Each row was made from one walk, in order. Every step used is in the known rows, and no mark comes twice. Write each row's walk.
(in the rows, 128 means zero)
Known rows:
goronaz -> zuba -> bekam: [ 97 163 147 167  57 200  97 133 126 161 101 155 151 120 158 136  67 163
 119 118  99 141 109  83 118 101 108 140]
sufir -> lizar -> nusan -> godo: [102 118 107 102 115 118 130  89  98  98 106 144 119 101 102 107 198  84
 145 124 111 165 124 184 129 177 134  91]
goronaz -> zuba -> bekam -> fizaz: [ 87 141 121 148  80 202 104 144  96 163  86 153 137 124 180 150  78 194
 131 137 139 125 115 119 125  97 107 143]
nusan -> lizar -> sufir -> zuba -> goronaz: [136 142 157 139 124 118  81 139 215 145 143 145 136 157  98 137 108  91
 109 134 128  76 131 147 152 203 159 144]
nusan -> lizar -> sufir -> zuba: [142 142 148 147 127 120  83 124 189 130 140 116 103 192  99 126 101  94
 107 148 116  99 149 132 143 185 168 134]
nusan -> lizar -> sufir: [145 148 122 129 128 111 101 130 127 142 130 111  98 167  96 121 114 114
  94 131  88 100 138 114 131 204 151 101]
godo -> sufir -> zuba -> goronaz: [125 148 200 109 120 152 107 119 226 121 126 150 181 140  83 161  65  72
 130 113 115  85 159 116 142 111 124 156]
goronaz -> zuba -> bekam -> fizaz -> sufir -> godo -> nusan: [ 98 112 135 163 148 133 156 170 136 126 115 160 142 119 180 116 153 185
 103 159 161 161 115 138 106  56 118 166]
zuba -> bekam -> fizaz -> sufir -> lizar -> nusan: [129  95  82  93 154 154 158 147  97 163  97 140 130  78 171 133 147 200
 124 123 167 126 134 185 159 162 157 157]
godo -> nusan -> lizar -> sufir: [147 132 137 117 189  89 127 119 110 102 147  99  98 154  56 102 119  91
  86 152  95 132 130 131 140 156 159 111]
sufir -> fizaz: [155 138 121 120 136 129 122 106  53 131 139 118 105 155 149 133 116  77
 170  98 139 126 108 107 141 134 100 109]
sufir -> godo -> nusan -> lizar: [109 145 110 159 148  71 173 123  61  76 153 117  93 140  70  99 186  64
 127 142  94 178 130 131 110 150 157 108]
fizaz -> bekam -> zuba -> goronaz: [131 134 123 140  39 161 107 123 189 146 169 121 180  85 121 115  98 172
 143 128 151  85  69  91 118 109 137 125]
zuba -> bekam -> fizaz -> sufir -> godo -> nusan -> lizar: [114 133  68 148 171  91 191 179  82 141 130 121 106  93 150 120 177 198
 108 130 148 148 150 166 138 149 166 157]
bekam -> zuba: [115 132 158 152  52 129  93  75 146 123 134 115 144 153 114 117  75 106
 143 121 111  90  96  77 103  92 126  95]
latem -> sufir -> zuba -> bekam -> fizaz: [121  92 154 160 103 152 120 143 160 161 107 119 129 123 164 169  77 169
 146 143 151 152 170 127 152  99 109 190]
latem -> sufir -> fizaz -> bekam -> zuba -> goronaz: [156  84 149 150  97 115 112 146 201 149 185 139 164 111 177 145 116 170
 165 114 186 116  97 112 127 110 102 151]
lizar -> nusan -> godo -> sufir: [136 144 151  83 165 131  91  87 123  98 122 127 141 116  77 113 162  98
 105  82  88 164 146 175 112  80  93  77]
lizar -> sufir -> fizaz -> bekam -> zuba: [176  94 131 128 133 154  94 116 193 131 176 135 112 159 166 114 115 156
 152 147 181  94  67 110 132  79 119 122]
goronaz -> zuba -> bekam -> fizaz -> sufir -> lizar: [ 86 110 115 138  93 151 132 180 154 165  82 167 151 117 204 141 111 213
 119 157 164 103 135 128 132 153 153 171]
bekam -> fizaz -> sufir -> godo: [140  97 108 134 141  76 166 158  92 125 117 107 117 143 178 124 188 135
 128 146 162 127 138 125  99 118 111 124]
goronaz -> zuba -> bekam -> fizaz -> sufir -> lizar -> nusan: [100  95 125 118 135 173 121 155 148 154  94 180 148 111 189 122 129 207
 113 147 180 125 122 178 135 132 149 161]
lizar -> nusan -> godo -> sufir -> fizaz: [143 136 138  78 199 126  92  93 111  98 139 145 126 134 104 121 176  93
 131  68 125 160 134 197 123  76  90  82]
godo -> nusan: [138 134 149 121 149 115 149  91  59  93 132  78 125 126  62 107 104  62
 122 134  88 162 118 104 134  94 118 112]
lizar -> sufir -> zuba: [155 110 190 143 124 152  87 102 210 121 123 125 121 175 117 131  86  69
 127 161 124 113 125 107 137  95 109 137]
zuba -> goronaz: [133 150 147 120  84 132 125 117 113 149 123 125 167  96 111 145 109  78
 130  99 105 102 103  98 130 167  92 112]

Which walk is each row?
[124  99 143 172 152  48 170 140 106  92 158 113 105 140  92 115 173  89
 116 148  92 198 161 120 106 144 125 132] : latem -> sufir -> godo -> nusan -> lizar
[146  94 162 138 179 104 160 105 136  83 141 141 100 143  99 104 176  59
 112 171 100 169  99 112 112  73  91 110] : lizar -> sufir -> godo -> nusan
[111 132 168 143  49 126  94  88 181 142 140 151 179 119 117 138  87 102
 137 104 122  65  80  96 114 117 111 107] : bekam -> zuba -> goronaz
[108 130 128 146 102 163 110 172 141 173  93 144 159 124 199 136  92 215
 102 136 154 114 128 117 116  98 116 159] : goronaz -> zuba -> bekam -> fizaz -> sufir
[111 171 135 108 113 104 113 121 138 110 107 111 142 125  96 141 135 107
 111  92  66 139 173 109  97 109 100  88] : nusan -> godo -> sufir
[ 84 151 122  98 103  93 141 127 155  97  90 137 137 117 101 151 160 103
 131 119  77 126 179 119 113 166 138 101] : nusan -> godo -> sufir -> lizar
[132 134 114 155 131  92 129 134 132 123 143 144  86 168 111 115 172 101
 111 141  94 124 128 120 105 193 145 100] : nusan -> lizar -> sufir -> godo
[169 142 117  87 157 165 135 139 126 123 156 116 126 144 127 137  99 147
 156 108 145 121 141 105 135 106 130 137] : godo -> sufir -> fizaz -> bekam
[105 137 119 148  97 189 118 124 124 152  97 121 123 121 154 154  77 151
 163 136 156 125 140 140 163 101 133 176] : sufir -> zuba -> bekam -> fizaz
[142 111 127 125 108  75 163 148 150 133 116 107 146 124 142 116 135 111
 118 137 120 110 149  90 121 205 158 135] : fizaz -> sufir -> lizar
[147 133 143  97 129 157 111 131 210 134 175 162 171 123 133 144  92 160
 158  97 172  67 107 118 138  92 134 137] : godo -> sufir -> fizaz -> bekam -> zuba -> goronaz
[133 107 146 135 135 191 104 125 185 155 101 143 108 137 162 157  88 151
 131 159 155 112 129 141 163  91 115 168] : lizar -> sufir -> zuba -> bekam -> fizaz
[127 109 152  59 161 152 135  89 134  99 110 155 131 133  75 133 111  88
 134 128  96 121 156 153 144 158 154 116] : godo -> sufir -> lizar -> nusan
[126 115  94 139 170 110 194 164  84 134 116 123 121  83 163 124 169 177
 116 134 151 159 133 142 130  86 127 159] : zuba -> bekam -> fizaz -> sufir -> godo -> nusan
[119 122 141 157 143  97 184 100  67  69 142 118 107 124  85 101 177  44
 141 150  96 192 109 107 106  81 106 109] : sufir -> godo -> nusan
[173 136  82 122 158 127 111 158 127 146 174 115  85 155 135 113 138 158
 129 132 156 111 114 135 146 197 165 127] : nusan -> lizar -> sufir -> fizaz -> bekam
[128 109  91 130 193  39 182 171  81 104 142  95 103 144 129 103 203 136
 107 158 165 136 148 163 109 147 162 130] : bekam -> fizaz -> sufir -> godo -> nusan -> lizar
[128 159 117 126 157  90 142 113  56  99 146  78 104 140  48 101 112  84
 106 129  89 142 140 128 140 173 172 112] : godo -> nusan -> lizar
[133 140 127 113 130 127  90  81  78 107 129 113 124 105  97  95 183  88
 117  87 101 177 111 175 109  99  84  68] : lizar -> nusan -> godo
[114 141  82 120  98 185 145 128  43 171  85 116 110  89 160 162  94 182
 145 120 132 128 128 125 149 129 114 138] : zuba -> bekam -> fizaz
[123 163 128 102 154  96 114 122 124 108 122 131 128 141 127 150 155 102
 139  77 109 134 160 130 113 105  94  94] : nusan -> godo -> sufir -> fizaz
[115 112  72 116 116 135 173 166 103 173  85 128 131  83 188 151 128 207
 133 135 152 108 150 132 152 186 158 164] : zuba -> bekam -> fizaz -> sufir -> lizar
[168 137  85 123 124 164 132 134  74 136 165  94 112 126 159 118 127 140
 175 115 166 143  97 106 141 128 124 128] : sufir -> fizaz -> bekam
